Each row comes from the steps of one walk. Every step used is in the known rows, and no mark comes twice. Write the walk behind each row, first mark first.
Known rows
g -> l -> r -> n: [ 0.14 -0.13  0.19  0.03  0.25  0.01 -0.14 -0.09 -0.06  0.06 -0.13  0.28
  0.09 -0.37  0.22 -0.18 -0.19 -0.09 -0.07  0.12]
j -> l -> r -> n -> g: [-0.03 -0.13  0.23 -0.07  0.10  0.36  0.05 -0.25 -0.12 -0.29 -0.14  0.16
  0.32 -0.60 -0.34 -0.04 -0.26  0.13  0.07  0.08]
r -> g -> l: [ 0.12 -0.25 -0.04  0.11  0.02 -0.11 -0.04  0.41  0.14  0.02 -0.07  0.29
 -0.15 -0.28  0.06  0.07 -0.01  0.14  0.06  0.01]
j -> l -> r -> n: [-0.09  0.13  0.20 -0.26  0.04  0.22  0.15 -0.35 -0.02 -0.11 -0.02  0.28
  0.14 -0.45 -0.09 -0.17 -0.47  0.03  0.14 -0.12]
n -> j -> a -> g -> r: [-0.41  0.04  0.00 -0.02  0.03 -0.07  0.14  0.47  0.39 -0.60 -0.31  0.49
  0.08  0.37 -0.23 -0.02 -0.45 -0.30  0.16 -0.24]
g -> l -> r -> n -> j -> a: [-0.06 -0.04  0.69 -0.18  0.39  0.04  0.09  0.11  0.02 -0.24  0.00  0.17
  0.21 -0.25  0.14 -0.42 -0.16 -0.30 -0.12 -0.26]
l -> r -> n -> j -> a -> g: [-0.06  0.15  0.25 -0.13  0.25  0.06  0.13 -0.01  0.01 -0.66 -0.22  0.21
  0.45  0.06 -0.09 -0.19 -0.54 -0.40  0.24 -0.26]
r -> n: [ 0.00 -0.05 -0.33 -0.11  0.01 -0.13  0.14 -0.03  0.12  0.01 -0.03  0.50
 -0.01 -0.14  0.13  0.09 -0.13  0.26  0.17 -0.39]
n -> j: [-0.12 -0.20 -0.17 -0.50 -0.24 -0.07  0.19  0.26 -0.02 -0.19  0.00  0.48
  0.04  0.06 -0.12 -0.18 -0.15  0.23  0.22 -0.44]
g -> r -> n -> j -> a: [-0.19  0.20  0.12 -0.15  0.33 -0.10  0.34  0.30  0.46 -0.36 -0.08  0.45
  0.03 -0.02  0.01 -0.19 -0.05 -0.08 -0.18 -0.56]
j -> l -> r -> n -> g -> a: [-0.05  0.01  0.52 -0.03  0.30  0.29  0.10  0.01 -0.10 -0.22  0.03  0.09
  0.38 -0.71 -0.22 -0.08  0.01 -0.04  0.02  0.19]
r -> n -> g -> l: [ 0.08 -0.44  0.00  0.22  0.19  0.08 -0.10  0.16  0.11  0.11 -0.16  0.28
  0.06 -0.39  0.01  0.16  0.22  0.19 -0.06 -0.02]
n -> g -> r -> l: [-0.12 -0.38 -0.07  0.39  0.10  0.03 -0.09  0.35  0.23 -0.07 -0.20  0.31
 -0.18 -0.17 -0.23  0.10  0.07  0.15 -0.23  0.22]
j -> l: [-0.46 -0.15  0.00 -0.30 -0.33  0.07  0.19 -0.02  0.13  0.03  0.10  0.53
 -0.15 -0.16 -0.14 -0.02 -0.40  0.32  0.34 -0.31]
j -> a -> g -> l -> r -> n: [-0.17 -0.03  0.42  0.31  0.33  0.04 -0.16  0.00  0.10 -0.26 -0.23  0.22
  0.23 -0.06  0.16 -0.01 -0.51 -0.48  0.18  0.11]
g -> r -> n: [ 0.05  0.11 -0.40  0.05  0.20 -0.13  0.10  0.11  0.33 -0.07 -0.21  0.55
 -0.09 -0.15  0.09  0.07 -0.11  0.13 -0.12 -0.21]
n -> r -> g: [ 0.18 -0.22 -0.31 -0.14 -0.10 -0.09  0.26  0.32  0.17 -0.34  0.06  0.48
 -0.10 -0.02 -0.22  0.20 -0.17  0.30 -0.16  0.00]
l -> r: [-0.10 -0.13 -0.06 -0.16 -0.22 -0.07 -0.06  0.02 -0.27 -0.27 -0.14  0.53
  0.16 -0.04 -0.08 -0.12 -0.49  0.06  0.21  0.02]
a -> g -> l -> r: [-0.08 -0.30  0.09  0.15 -0.05  0.07 -0.33  0.11 -0.13 -0.16 -0.36  0.35
  0.16  0.03 -0.01  0.01 -0.60 -0.32  0.25  0.42]

Write each row's walk
[ 0.07 -0.29 -0.27  0.08  0.03  0.03  0.05  0.03  0.02 -0.16 -0.16  0.37
  0.17 -0.29 -0.12  0.22  0.08  0.33  0.10 -0.22] : r -> n -> g
[-0.28 -0.21  0.58 -0.04  0.09  0.08 -0.08  0.28 -0.03 -0.47 -0.24  0.22
  0.27  0.14 -0.10 -0.25 -0.55 -0.53  0.22  0.07] : n -> j -> a -> g -> l -> r
[-0.17 -0.10 -0.24  0.35  0.11 -0.03 -0.14  0.25  0.38 -0.06 -0.32  0.36
 -0.26  0.14 -0.05  0.16 -0.36 -0.14  0.05  0.23] : a -> g -> r -> l
[ 0.22 -0.20 -0.05  0.07  0.10  0.10 -0.06 -0.07 -0.25 -0.40 -0.28  0.27
  0.39 -0.38 -0.20  0.05 -0.14  0.11 -0.01  0.08] : l -> r -> n -> g
[ 0.10  0.03 -0.03 -0.01  0.08 -0.25  0.15  0.59  0.07 -0.18  0.08  0.32
  0.03 -0.26  0.03  0.07  0.12  0.14  0.16 -0.04] : r -> g -> a
[-0.08  0.25 -0.12 -0.25  0.23  0.28  0.21  0.04  0.53 -0.24 -0.27  0.21
  0.06 -0.17 -0.26 -0.06 -0.36 -0.15  0.04 -0.20] : a -> g -> r -> n -> j -> l
[ 0.00  0.20  0.50 -0.18  0.13  0.10  0.13  0.29 -0.08 -0.29  0.10  0.12
  0.16 -0.57 -0.17 -0.16 -0.22 -0.09  0.12  0.22] : j -> l -> r -> g -> a
[ 0.18 -0.40 -0.03  0.03  0.03 -0.02  0.10  0.44  0.22 -0.07  0.05  0.36
 -0.24 -0.13 -0.06  0.15 -0.01  0.16 -0.33  0.19] : n -> r -> g -> l
[-0.39 -0.02  0.26  0.15  0.23  0.00  0.10  0.42  0.46 -0.35 -0.18  0.26
 -0.15  0.26 -0.14 -0.10 -0.30 -0.36 -0.01 -0.13] : n -> j -> a -> g -> r -> l
[ 0.27  0.07  0.03 -0.42  0.18  0.04  0.15 -0.08 -0.16 -0.35 -0.12  0.25
  0.31 -0.26 -0.05 -0.35 -0.24 -0.03 -0.01 -0.25] : l -> r -> n -> j
[ 0.28 -0.09  0.17 -0.13  0.34  0.17 -0.12  0.02 -0.01 -0.21 -0.35  0.08
  0.32 -0.18  0.02 -0.22 -0.33 -0.41  0.06  0.14] : a -> g -> l -> r -> n -> j
[-0.20 -0.10  0.31 -0.01  0.32  0.04  0.09  0.24  0.36 -0.17 -0.12  0.22
  0.09  0.03  0.11 -0.07 -0.17 -0.31  0.19 -0.35] : r -> n -> j -> a -> g -> l
[-0.02 -0.55  0.27  0.17 -0.06  0.14 -0.28  0.20 -0.27 -0.19 -0.27  0.28
  0.21 -0.30 -0.19 -0.03 -0.16 -0.04 -0.03  0.39] : n -> g -> l -> r
[ 0.14  0.06 -0.09 -0.11  0.09 -0.06  0.02 -0.18 -0.15 -0.21 -0.14  0.40
  0.21 -0.25  0.07 -0.11 -0.33  0.06  0.08 -0.10] : l -> r -> n
[ 0.14  0.10  0.34 -0.48 -0.01  0.24  0.23  0.10 -0.10 -0.48 -0.02  0.04
  0.18 -0.49 -0.42 -0.36 -0.40  0.00  0.10 -0.07] : n -> j -> l -> r -> g
[ 0.21 -0.07  0.24  0.08  0.35  0.05 -0.03  0.19 -0.23 -0.31 -0.13  0.20
  0.45 -0.48 -0.07  0.00  0.13 -0.05 -0.06  0.24] : l -> r -> n -> g -> a
[ 0.25  0.00 -0.08 -0.04 -0.04 -0.08 -0.02  0.17 -0.23 -0.46 -0.18  0.28
  0.18 -0.25 -0.14 -0.05 -0.35  0.06  0.11  0.14] : l -> r -> g
[-0.41 -0.21  0.46  0.30  0.02  0.02 -0.22  0.20 -0.03 -0.34 -0.25  0.36
  0.15  0.17  0.03  0.00 -0.66 -0.46  0.30  0.22] : j -> a -> g -> l -> r
[ 0.26 -0.11  0.34 -0.29  0.32  0.08 -0.02  0.02 -0.06 -0.08 -0.12  0.16
  0.19 -0.37  0.10 -0.42 -0.11 -0.16 -0.15 -0.05] : g -> l -> r -> n -> j
[-0.29  0.21 -0.16  0.35  0.27 -0.11  0.07  0.18  0.51 -0.39 -0.32  0.49
  0.06  0.19  0.06  0.25 -0.39 -0.25  0.12 -0.19] : j -> a -> g -> r -> n
[-0.16 -0.42 -0.05 -0.09 -0.07  0.00  0.20  0.13  0.20  0.04  0.20  0.47
 -0.36  0.08 -0.06  0.06 -0.13  0.26 -0.25  0.02] : n -> r -> l
[ 0.16  0.18 -0.42 -0.09  0.27  0.00  0.11  0.21  0.41 -0.33 -0.42  0.32
  0.13  0.04 -0.09  0.02 -0.23 -0.20 -0.02 -0.17] : a -> g -> r -> n -> j
